Each row was made from one small tree. Brackets hold a mark, then the marks that hang from it, in alphabetical order. Every link used is in the known rows. Write each row's tree.
Known rows
{nider {vegam fuza}}: [ 0.33  0.35  1.95 -0.84  0.57  3.09  0.48  1.71  4.03  0.50  1.77  1.42
  1.95 -0.48 -1.94  1.46 -0.84 -1.87  1.37 -1.17]
{nider geme gubop vegam}: [-0.61  1.34  2.83 -1.51 -0.11  1.75  2.25  0.44  3.19  1.35  2.85  2.50
  0.48 -1.47 -1.13  0.96 -3.28 -3.34  0.26  0.06]
{gidi {vegam fuza}}: [ 0.72  0.02  1.02  0.39 -0.63  2.77  1.24  1.90  4.40  0.74  1.41 -0.43
  2.33 -0.17 -1.64  0.93 -0.10 -1.51  2.52 -0.30]
{nider vegam}: [-0.70  0.52  1.93 -0.69  1.06  1.47  0.87  0.94  3.53 -0.39  2.05  2.27
  1.59 -0.61 -1.60  1.75 -1.35 -1.07  0.25 -0.77]
{fuza {vegam {geme nider} gidi} {vosim gubop}}: [-1.38 -0.22 -3.90  3.76  1.09  0.60  0.36 -0.16  4.16  2.38  1.64 -2.54
  1.38  2.33 -0.12  0.98 -2.41  2.13 -0.12 -2.33]
{geme nider}: [-0.14  0.56  0.73  0.00  1.51  2.03 -0.07  0.75  3.19  1.60  2.67  0.44
  0.96  1.86 -0.80  1.25 -0.91  1.22 -0.33 -1.66]
{nider geme gubop {vegam fuza gidi}}: [ 1.03  1.28  2.75 -1.21 -0.43  3.78  0.86  0.42  4.87  2.75  1.99  0.38
  1.06 -0.68 -1.54  0.97 -3.94 -4.27  1.22 -0.42]
{gidi {vegam {fuza {vosim gubop}} {geme nider}}}: [-0.74 -1.37 -2.76  2.96  0.47  4.16  2.06  1.64  4.98  1.74  1.07 -2.73
  2.57  0.13 -0.85  0.24 -0.66  0.27  1.90 -2.29]
{vegam {fuza vosim} geme gidi}: [ 0.29 -0.70 -1.68  2.81  0.36  2.80  0.61  1.63  4.76  0.28  0.24 -3.31
  2.31  0.23 -1.58  1.53 -1.13  0.54  1.35 -0.61]
{vegam geme}: [-0.81  0.55 -0.54  1.42  1.29  1.46  1.13  1.51  3.16 -0.76  1.70 -0.54
  0.47 -0.41 -1.14  1.84 -0.25  1.34  1.33 -0.56]
{nider geme gubop {vegam gidi}}: [ 0.21  1.50  2.51 -1.04 -0.24  2.38  1.35 -0.25  4.40  1.91  2.42  1.35
  0.64 -0.90 -1.39  1.30 -4.46 -3.34  0.09  0.03]
{nider gubop vegam}: [-0.91  0.62  2.33 -0.15 -0.46  0.67  1.30  0.65  3.59  0.44  2.39  3.16
  1.21 -0.49 -1.15  0.73 -2.75 -2.41 -0.04  0.15]
{vegam {fuza {vosim gubop}} geme gidi}: [-0.52 -0.56 -2.69  3.56  0.50  3.42  0.43  1.35  4.81  0.61  0.29 -3.75
  2.59  0.46 -0.16  0.76 -1.58  0.96  1.38 -1.58]
{geme vegam}: [-0.88  0.96  1.32 -0.02 -0.77  1.48  0.29  2.05  3.47 -0.45  1.63  0.73
  2.48  1.13 -1.31  1.48 -0.40  2.86  1.31 -0.57]
{fuza {vegam geme} {vosim gubop}}: [-2.69 -0.13 -3.31  3.55  0.17 -1.25  1.70  0.94  2.70  0.26  1.58 -1.30
  1.50  0.54  0.22  1.04 -0.94  1.67  0.85 -1.06]
{fuza vosim}: [-1.43 -0.35  0.01  1.18 -0.09  0.39  1.11  1.37  2.97 -0.37  1.59 -0.30
  2.67  0.69 -0.80  1.12 -0.94  0.67 -0.50 -0.01]
{gidi vegam}: [-0.04  0.25  0.97  0.46 -0.30  1.38  1.72  1.08  3.91  0.01  1.76  0.35
  2.09 -0.38 -1.32  1.28 -0.61 -0.67  1.37  0.13]
{geme {nider gubop} {vegam gidi}}: [ 0.22  1.04  1.30  0.54 -1.06  2.26 -0.84  0.57  5.00  2.46  1.99  0.36
  1.86  3.04 -1.15  0.63 -3.23  1.99  0.11 -0.88]

Write each row's tree
[-0.31 -1.32 -1.28  2.48 -0.89  2.75  2.61  1.59  5.09  2.18  1.32 -1.42
  1.90  0.08 -1.80 -0.07 -1.72 -1.40  1.61 -0.33] -> {gidi {vegam {fuza vosim} {geme {nider gubop}}}}
[-0.21  1.08 -1.48  2.32  0.61 -0.59  0.45  0.39  3.71  0.66  1.53 -1.37
  0.19  0.99 -1.35  2.26 -1.37  1.07  1.43 -0.68] -> {fuza {vegam geme gidi}}
[ 0.03  0.25  0.47  0.31  1.24  3.39  1.30  1.91  4.18 -0.22  1.27  0.51
  0.99 -1.56 -2.25  1.88 -0.43 -1.14  2.28 -1.44] -> {nider {vegam fuza geme}}
[-0.15 -1.07  0.11  1.25 -1.28  2.14  2.03  1.96  4.51  0.52  0.82 -1.18
  3.65 -0.25 -1.63  0.61 -0.41 -1.54  1.68  0.17] -> {gidi {vegam {fuza vosim}}}
[-0.10 -1.36 -1.67  1.98  0.53  3.40  2.44  1.88  5.07  1.35  0.96 -2.32
  2.17 -0.18 -2.15  0.96 -0.28 -0.08  1.91 -1.37] -> {gidi {vegam {fuza vosim} {geme nider}}}
[-0.46 -1.25 -1.29  2.19 -0.52  2.50  2.87  2.29  4.67 -0.28  0.43 -2.37
  2.71 -1.29 -2.04  1.09 -0.07 -0.67  2.67 -0.15] -> {gidi {vegam {fuza vosim} geme}}
[ 0.24  0.12  1.71 -0.36 -1.16  3.19  1.57  0.55  4.94  2.38  1.43 -0.24
  2.36 -0.68 -1.59  0.66 -4.32 -4.14  0.38  0.01] -> {nider geme gubop {vegam {fuza vosim} gidi}}
[-1.08 -0.85 -0.04  1.64 -0.66  1.88  2.29  1.80  4.34  0.16  0.95  0.54
  1.81 -1.36 -1.85  0.52 -2.18 -2.44  1.05  0.07] -> {nider gubop {vegam {fuza vosim} geme}}
[-1.18 -1.20 -2.43  3.18 -0.34  3.15  2.67  2.04  4.76  0.15  0.51 -2.61
  3.03 -1.05 -0.66  0.42 -0.42 -0.33  2.70 -0.89] -> {gidi {vegam {fuza {vosim gubop}} geme}}
[ 0.20 -0.35  0.40  1.35 -2.12  3.10 -0.51  1.44  5.68  2.98  0.95 -1.31
  3.50  3.18 -1.49  0.07 -3.06  1.19  0.33 -0.88] -> {geme {nider gubop} {vegam {fuza vosim} gidi}}
[ 1.08  0.46 -0.65  1.79  0.94  3.40 -0.16  1.57  4.70  0.58  0.74 -2.61
  1.00  0.24 -1.55  1.77 -0.88  0.48  2.31 -1.11] -> {vegam fuza geme gidi}
[-0.78  0.86  1.50  0.13 -1.13  1.53 -0.02  1.42  3.77  1.95  2.53  1.51
  1.61  2.34 -1.02  0.34 -2.06  2.06  0.29 -0.88] -> {geme {nider gubop} vegam}
[ 0.37  1.35  2.17 -1.50  1.10  3.24  1.09 -0.02  4.29  1.12  2.17  0.55
  1.13 -1.03 -1.90  2.31 -3.03 -1.96  0.40 -0.94] -> {nider geme {vegam gidi}}
[ 0.65 -0.23 -0.24  1.70 -0.31  3.36  1.97  1.50  4.96  2.53  1.80 -0.68
  0.63  0.17 -1.67  0.26 -1.37 -1.52  2.45 -0.85] -> {gidi {vegam fuza {geme {nider gubop}}}}
[ 0.68  0.49  1.41 -0.37  2.06  3.17 -0.36 -0.31  5.08  1.74  2.07  1.17
  1.52  1.12 -1.94  1.84 -2.81 -0.44 -0.64 -2.06] -> {geme {nider {vegam gidi}}}
[ 0.47 -0.79  0.88  0.77 -0.31  3.18  0.22  0.33  5.67  3.05  1.60  0.42
  2.67  1.44 -1.72  0.14 -3.90 -2.67 -0.77 -1.11] -> {geme {nider gubop {vegam {fuza vosim} gidi}}}
[-0.72 -0.20 -0.77  2.03 -1.61  3.50 -0.63  1.91  5.21  0.89  0.21 -2.47
  4.67  2.01 -0.37  0.45 -1.72  2.32  1.37 -1.43] -> {geme {vegam {fuza {vosim gubop}} gidi}}
